Each row was made from one walk, in order. Every step used is in the known rows, and no mark comes twice. Write each row's walk.
Known rows:
tefet > sibi > fonenak > tadek: [-0.64  0.20 -0.41  0.46  0.22  0.36  0.37  0.20  0.08  0.05  0.21  0.42
 -0.27 -0.19  0.29  0.28 -0.01]
tadek > gazan: [-0.13 -0.27 -0.22 -0.11 -0.06 -0.06 -0.23 -0.16 -0.52 -0.11 -0.37  0.19
 -0.10 -0.11 -0.09  0.05 -0.17]
tefet > sibi > tadek > gazan > pugeg: [ 0.19 -0.28 -0.52 -0.31  0.06  0.32  0.02  0.30 -0.83 -0.11 -0.49  0.23
  0.10 -0.06 -0.14 -0.02 -0.34]
gazan > pugeg > fonenak > tefet > sibi > tadek: [-0.16 -0.13 -0.25 -0.35  0.48  0.37  0.21  0.14 -0.19 -0.09  0.36  0.27
  0.08  0.35  0.04  0.30 -0.02]
fonenak > tefet: [-0.25 -0.07  0.10 -0.33  0.36  0.13  0.22  0.03 -0.03 -0.35  0.25  0.23
  0.26  0.16 -0.11  0.21 -0.01]
tadek > gazan > fonenak: [ 0.09  0.46 -0.25 -0.12 -0.31  0.13 -0.18 -0.31 -0.40  0.14 -0.43 -0.17
 -0.09 -0.03 -0.19 -0.23  0.10]
fonenak > sibi > pugeg: [-0.28  0.19 -0.11  0.41  0.37 -0.34  0.18  0.43  0.31 -0.31  0.79 -0.30
  0.19 -0.05  0.17 -0.51  0.21]
sibi > pugeg: [ 0.02  0.16 -0.08  0.15  0.41 -0.32 -0.06  0.28  0.02 -0.23  0.38 -0.37
  0.02  0.05  0.02 -0.48  0.03]
tadek > gazan > pugeg > fonenak > sibi: [-0.52  0.14 -0.22 -0.02  0.05 -0.07 -0.27 -0.03 -0.10  0.04  0.41  0.23
  0.09  0.12  0.26 -0.07  0.10]
tadek > gazan > pugeg > fonenak > tefet: [-0.48  0.11 -0.06 -0.59  0.44  0.10 -0.34 -0.15 -0.46 -0.23  0.13  0.38
  0.12  0.37 -0.03  0.16 -0.16]
pugeg > fonenak > sibi: [-0.60  0.16  0.00  0.30  0.06 -0.19 -0.08 -0.19  0.49  0.12  0.80  0.10
 -0.09  0.13  0.37  0.05  0.38]
pugeg > gazan > fonenak: [ 0.51  0.50 -0.14  0.00 -0.11  0.26  0.03 -0.38 -0.05  0.40 -0.13 -0.22
 -0.45  0.31 -0.05 -0.50  0.47]
gazan > pugeg: [ 0.19  0.23 -0.06 -0.26  0.04  0.19 -0.02  0.33 -0.26 -0.01 -0.19 -0.01
  0.25  0.08 -0.08 -0.17 -0.20]
gazan > pugeg > fonenak: [-0.16  0.40 -0.03 -0.21  0.15  0.00 -0.42 -0.07  0.00  0.25  0.22  0.01
 -0.05  0.33  0.16 -0.08 -0.01]
pugeg > fonenak: [-0.30  0.16  0.04  0.03  0.10 -0.17 -0.42 -0.35  0.21  0.25  0.34  0.01
 -0.29  0.27  0.23  0.11  0.15]
gazan > tadek: [ 0.21 -0.46  0.04 -0.15 -0.22 -0.06 -0.26 -0.11 -0.04 -0.05 -0.67 -0.21
  0.19 -0.04  0.03 -0.34  0.19]
tadek > gazan > pugeg: [ 0.08  0.01 -0.28 -0.38 -0.02  0.14 -0.24  0.19 -0.72 -0.11 -0.51  0.17
  0.20 -0.03 -0.15 -0.17 -0.34]
fonenak > tadek > gazan: [-0.44 -0.40 -0.38  0.18  0.11 -0.03 -0.32  0.09 -0.48 -0.34 -0.44  0.48
  0.10 -0.34  0.11  0.27 -0.08]
fonenak > sibi > tadek: [-0.14 -0.33 -0.19  0.23 -0.16 -0.02  0.39  0.29  0.30 -0.26  0.51 -0.11
  0.31 -0.13  0.17 -0.08  0.25]

Write each row's walk:
[-0.26  0.16 -0.20 -0.33  0.08 -0.05 -0.63 -0.18 -0.46  0.15 -0.10  0.18
 -0.11  0.24  0.11 -0.07 -0.13]	tadek > gazan > pugeg > fonenak
[-0.26 -0.09 -0.08 -0.21  0.58  0.38  0.44 -0.02 -0.17 -0.11  0.15  0.52
 -0.05  0.14 -0.11  0.49 -0.06]	fonenak > tefet > sibi
[ 0.52 -0.63 -0.06 -0.13 -0.12  0.03 -0.25 -0.34 -0.14  0.11 -0.70 -0.10
 -0.26  0.20  0.11 -0.58  0.44]	pugeg > gazan > tadek
[-0.08  0.10 -0.24 -0.43 -0.01  0.27  0.14 -0.11 -0.37 -0.37 -0.09 -0.07
  0.28  0.08 -0.29 -0.03  0.10]	sibi > tadek > gazan > fonenak > tefet
[-0.14  0.75 -0.14  0.40  0.18 -0.22  0.19  0.33  0.34 -0.13  0.75 -0.60
  0.17  0.01  0.07 -0.72  0.40]	gazan > fonenak > sibi > pugeg
[ 0.00 -0.57 -0.39 -0.15 -0.17 -0.04 -0.11  0.02 -0.52 -0.27 -0.31  0.01
  0.05 -0.13 -0.07 -0.03 -0.05]	sibi > tadek > gazan
[ 0.11  0.26 -0.32  0.40  0.05  0.32 -0.09 -0.06  0.03  0.12 -0.19  0.12
 -0.20  0.01  0.17 -0.21  0.49]	pugeg > gazan > fonenak > tadek
[-0.14 -0.08 -0.31 -0.33 -0.01 -0.04 -0.53 -0.05 -0.45  0.02 -0.04  0.05
 -0.01  0.22  0.12 -0.10 -0.07]	sibi > tadek > gazan > pugeg > fonenak
[ 0.04  0.10 -0.25 -0.18  0.19  0.48  0.55  0.03 -0.10 -0.09  0.15  0.02
  0.09  0.14 -0.18  0.20  0.14]	gazan > fonenak > tefet > sibi > tadek
[-0.48 -0.43 -0.38  0.07 -0.16 -0.20 -0.17 -0.14 -0.12 -0.17  0.31  0.09
 -0.02 -0.04  0.22  0.03  0.20]	pugeg > fonenak > sibi > tadek > gazan
[-0.43 -0.55 -0.41 -0.30  0.34  0.16 -0.06 -0.27 -0.53 -0.20  0.04  0.45
 -0.21  0.17  0.00  0.44 -0.02]	pugeg > fonenak > tefet > sibi > tadek > gazan
[-0.08 -0.41 -0.21 -0.20  0.37  0.35  0.55  0.17 -0.14 -0.28  0.21  0.25
  0.13  0.08 -0.09  0.35  0.00]	fonenak > tefet > sibi > tadek
[-0.23  0.10 -0.14  0.02  0.90  0.03  0.34  0.28 -0.15 -0.37  0.51  0.10
 -0.05  0.17 -0.08 -0.03 -0.04]	fonenak > tefet > sibi > pugeg
[-0.54  0.33  0.02 -0.29  0.21  0.23  0.54 -0.01  0.14 -0.23  0.54  0.09
 -0.01  0.21 -0.02  0.04 -0.02]	sibi > fonenak > tefet
[ 0.00 -0.64 -0.49 -0.08  0.02  0.14  0.08 -0.06 -0.63 -0.10 -0.35  0.27
 -0.17 -0.14 -0.07  0.21 -0.13]	tefet > sibi > tadek > gazan
[ 0.07  0.39 -0.50  0.57  0.53  0.27  0.03  0.16 -0.05  0.08  0.04  0.11
 -0.39  0.05  0.16 -0.35  0.46]	tefet > sibi > pugeg > gazan > fonenak > tadek
[ 0.35 -0.05 -0.18  0.15  0.49 -0.17 -0.04  0.00 -0.08 -0.04  0.28 -0.16
 -0.50  0.31  0.11 -0.67  0.29]	sibi > pugeg > gazan
[-0.29 -0.31 -0.19 -0.19  0.46  0.24  0.24 -0.10 -0.02 -0.10  0.47  0.26
 -0.11  0.30  0.08  0.46  0.13]	pugeg > fonenak > tefet > sibi > tadek
[ 0.02  0.22 -0.25  0.22 -0.36  0.12  0.41  0.18  0.36 -0.05  0.47 -0.42
  0.32 -0.07  0.07 -0.29  0.45]	gazan > fonenak > sibi > tadek
[-0.70 -0.06 -0.48  0.21 -0.03  0.07 -0.05  0.07 -0.33 -0.24 -0.14  0.33
 -0.14 -0.29  0.20  0.10 -0.12]	sibi > fonenak > tadek > gazan
[-0.45  0.02 -0.25 -0.45  0.62  0.33 -0.08 -0.17 -0.57 -0.02  0.05  0.67
 -0.16  0.36 -0.06  0.43 -0.20]	tadek > gazan > pugeg > fonenak > tefet > sibi
[ 0.31 -0.57 -0.17 -0.16  0.65  0.07  0.02 -0.09 -0.26 -0.23 -0.32  0.01
 -0.26  0.37  0.04 -0.59  0.40]	fonenak > tefet > sibi > pugeg > gazan > tadek
[-0.19 -0.64 -0.43 -0.31  0.26  0.26  0.24 -0.02 -0.68 -0.38 -0.20  0.42
  0.01 -0.03 -0.18  0.37 -0.13]	fonenak > tefet > sibi > tadek > gazan
[-0.03 -0.27 -0.42 -0.19 -0.14  0.12  0.08  0.43 -0.49 -0.30 -0.07  0.05
  0.44 -0.14 -0.04 -0.27 -0.14]	fonenak > sibi > tadek > gazan > pugeg
